Each row comes from the steps of one path. Every step used is in the known rows, and no mark comes twice. Write the path behind each row, first mark first.
Known rows
vavi/rolid/risak/keguf/kalu/kezub/pilu/gusef/beloza: [-0.483 -0.020  1.021  1.242 -1.118 -1.646  2.100 -1.123  2.696  0.827
 -0.351  2.539 -1.304  5.407 -0.170  1.039  0.143  2.977 -0.800]
keguf/kezub/pilu/gusef/beloza: [-1.480  2.088  1.313  2.240 -2.678 -3.108  0.220 -1.341  3.787  1.643
  0.161  0.567 -2.848  4.800 -0.333  1.591  2.217  1.897  0.770]
pilu/keguf/kezub: [-3.828 -0.680  1.283  1.484 -1.101  0.654  1.519 -1.916  5.135  0.986
  0.918  1.179 -2.768  5.452  0.134 -0.066  2.434  2.164  0.992]
pilu/keguf/kalu/kezub: [-3.879 -3.201  0.934  1.485 -0.798  0.560  1.567 -0.916  7.229  0.781
  0.055  0.886 -1.886  4.524  0.343 -0.095  1.109  0.774  1.255]
beloza/keguf/kalu/kezub/pilu: [-2.938 -2.726  0.960  1.380 -0.699 -1.292  0.029 -0.957  5.203  1.271
 -0.262 -0.588 -2.227  4.528 -0.341  2.171  1.994  3.301  0.995]
risak/keguf/kezub/pilu/gusef/beloza: [-1.924  2.012  1.220  1.871 -2.304 -2.552  2.050 -2.154  2.960  1.138
 -0.858  1.587 -3.408  5.333 -0.819  1.199  3.021  2.391 -0.061]
kalu/kezub: [-2.779 -1.902  0.867  1.859 -0.073  1.039 -0.566 -1.365  5.747  0.779
  0.295 -0.611 -2.749  4.558  1.395 -1.613  1.681  2.577  0.968]
risak/rolid: [-2.857 -0.386  1.260  1.084  0.826  1.122 -0.914 -1.373  2.810  1.028
  0.680 -1.003 -2.984  3.448  2.147 -0.585  2.040  5.046  0.916]
vavi/risak/keguf/kalu/kezub/pilu: [-2.329 -2.103  0.547  1.623 -0.816 -1.056  0.932 -1.582 -0.777  0.833
 -0.530  1.837 -1.937  5.077 -0.065  1.206  1.168  2.968  0.957]
vavi/rolid: [-2.903 -0.219  1.293  1.222  0.921  1.153 -0.066 -0.783  2.788  1.198
  1.688 -0.201 -2.049  4.337  1.485 -1.024  1.852  4.968  0.978]
kezub/pilu: [-1.691 -0.497  0.818  1.987 -1.194 -1.378 -0.763 -0.996  3.121  1.771
  1.062 -0.206 -2.814  3.514  1.126  0.709  1.920  3.264  1.015]
rolid/risak/keguf/pilu: [ 0.044 -1.640  1.153  1.701  2.922  0.483 -0.074 -2.190  1.195  0.174
 -0.067  0.714 -2.582  4.227  0.501 -0.230  0.647  3.521 -0.395]
vavi/risak/keguf/pilu/kezub: [-1.462 -2.370  0.794  1.605  1.515 -0.141  2.381 -2.624 -1.742  0.233
 -0.286  1.066 -2.585  5.714 -0.723  0.323  2.087  4.172  0.751]
beloza/keguf/kezub/pilu: [-2.953 -0.185  1.260  1.401 -0.998 -1.463  0.126 -1.954  3.284  1.550
  0.384 -0.350 -3.047  5.426 -0.452  2.129  3.285  4.721  0.847]
kezub/pilu/gusef/beloza/keguf: [-2.040  1.823  1.546  1.460 -1.309 -3.131  2.249 -0.473  3.841  1.009
 -0.400  1.009 -3.297  2.944 -0.803  0.898  3.499  3.794  0.566]
beloza/pilu: [-0.349 -0.446  1.524  1.950 -0.054 -0.750 -0.402 -1.038  3.743  0.825
  0.142 -1.225 -2.813  3.060  2.691 -0.030  2.736  4.082  1.020]
rolid/risak: [-1.090 -0.725  1.352  2.066  0.919  1.137 -1.402 -1.010  2.132  1.087
  0.992  0.022 -2.119  3.305  1.998 -1.445  0.533  3.165  0.398]
kezub/pilu/gusef/beloza/keguf/kalu: [-2.367  0.839  1.611  1.729 -0.848 -3.325  1.284  0.054  3.466  1.269
 -0.388  0.331 -2.455  2.660 -1.095  2.458  2.648  2.587  0.902]
gusef/beloza/keguf/kalu/kezub/pilu: [-2.675 -1.885  1.203  1.548 -0.590 -3.110 -0.147 -1.153  5.141  0.827
 -0.566  0.420 -1.743  4.193 -0.588  2.260  2.097  1.931  1.177]
gusef/beloza: [-2.477  0.121  1.459  2.108  0.688 -0.886 -1.087 -1.043  3.627  0.708
  0.255  0.319 -2.224  2.944  1.400 -1.042  2.053  1.677  1.391]

Write each row's path
[-2.580 -1.898  0.903  1.636 -1.994 -1.624  1.080 -0.577  4.731  1.763
  0.918  1.311 -2.104  3.531 -0.161  2.312  1.441  1.209  1.274]
kezub/pilu/keguf/kalu
[-1.152  1.847  1.182  2.141 -2.140 -3.038  0.705 -0.465  3.624  1.488
  0.175  0.893 -2.934  2.909  0.332  0.518  2.168  2.142  0.763]
kezub/pilu/gusef/beloza
[-1.987 -2.989  1.211  1.315  1.666 -0.771  1.374 -1.953  3.950  0.642
 -0.121 -1.306 -2.883  5.090 -1.003  1.101  3.052  4.446  0.825]
beloza/keguf/pilu/kezub
[-2.851  0.543  1.262  0.989  0.967  1.206 -0.430 -1.214 -2.053  0.811
  0.822  0.433 -2.446  3.409  2.054 -0.773  1.842  5.931  1.381]
vavi/risak/rolid
[-2.380 -0.832  0.783  1.380 -2.371 -1.630  2.187 -1.090  4.928  1.483
  1.089  1.845 -2.961  3.758  0.300  0.812  2.307  2.440  0.933]
kezub/pilu/keguf
[-2.387 -2.899  0.532  1.766 -0.960 -0.942  0.497 -1.743  4.388  1.086
 -0.813  0.413 -2.435  5.208  0.046  1.468  1.428  2.043  0.433]
risak/keguf/kalu/kezub/pilu
[-3.410  0.655  2.021  1.688  0.879 -1.099  1.205  0.147  3.996  0.606
 -0.742 -0.099 -2.366  2.515 -0.734  0.562  2.769  2.456  1.045]
pilu/gusef/beloza/keguf/kalu
[-2.512 -2.055  0.453  1.261 -3.057 -1.390  2.454 -1.582  6.971  1.189
  0.609  1.937 -2.871  4.858  0.340  0.269  1.893  1.990  0.745]
kalu/kezub/pilu/keguf
[-3.650 -0.518  1.668  1.568  0.352 -0.996  1.629 -0.314  6.095  0.302
 -1.227 -0.029 -2.254  3.718 -0.664  0.025  2.424  2.033  0.859]
pilu/gusef/beloza/keguf/kalu/kezub
[-2.179  0.660  1.174  1.360 -2.019 -2.886  2.590 -0.932  5.905  0.791
 -0.755  1.024 -3.256  3.974 -0.898  0.419  3.174  3.402  0.340]
kalu/kezub/pilu/gusef/beloza/keguf
[-1.072 -3.066  0.863  2.040  0.918 -0.524 -0.118 -1.934  4.010  1.079
  0.374 -1.375 -2.533  5.259  0.041  0.779  1.666  2.792  0.945]
keguf/pilu/kezub
[-1.445 -2.113  1.534  1.570 -1.258 -2.762  1.668 -1.319  7.524  0.107
 -0.755  1.229 -1.471  4.066  1.449  1.095  1.831  0.259  1.328]
gusef/beloza/pilu/keguf/kalu/kezub
[-2.402 -0.325  0.886  1.706 -1.370 -0.768  0.484 -2.703  2.233  1.405
 -0.112  0.583 -3.319  6.099 -0.060  1.368  2.685  3.464  0.311]
risak/keguf/kezub/pilu
[-1.799 -1.774  1.387  1.933  1.807  1.571 -0.509 -1.301  1.227  0.623
 -0.394  0.515 -1.817  3.623  1.068 -0.200  0.548  2.495  0.009]
rolid/risak/keguf/kalu
[-0.836 -0.324  0.970  1.792 -1.034 -0.416 -0.054 -2.798  1.035  1.255
  0.078  1.378 -2.679  6.042  0.391  1.122  1.267  3.673 -0.469]
rolid/risak/keguf/kezub/pilu
[-1.092  0.202  1.048  1.094 -0.632  0.062  0.718 -2.690 -0.028  1.358
  1.149  1.783 -2.002  7.009  0.364  1.274  1.117  5.583 -0.667]
vavi/rolid/risak/keguf/kezub/pilu
[-2.636 -1.249  1.014  1.441 -1.734 -1.585  1.760 -0.217  5.501  1.254
 -0.534 -0.524 -2.934  4.293 -1.053  1.877  2.295  3.528  0.573]
beloza/keguf/kalu/kezub/pilu/gusef
[-1.857 -0.614  1.701  1.390  3.120 -2.375 -0.124 -1.515  3.618  0.126
 -0.098  0.092 -2.559  3.438 -0.672  0.772  2.966  3.218  1.125]
gusef/beloza/keguf/pilu
[-1.145 -0.803  1.469  1.372 -1.178 -0.845  2.492 -1.205  5.486  0.515
  0.333  0.714 -2.990  3.428  2.036  0.033  2.999  3.276  0.892]
beloza/pilu/keguf
[-3.062 -2.898  0.962  2.082  0.352  0.901 -1.549 -0.880  5.619  0.975
  0.088 -1.134 -1.742  4.300  0.987 -0.135  0.784  1.439  1.258]
keguf/kalu/kezub
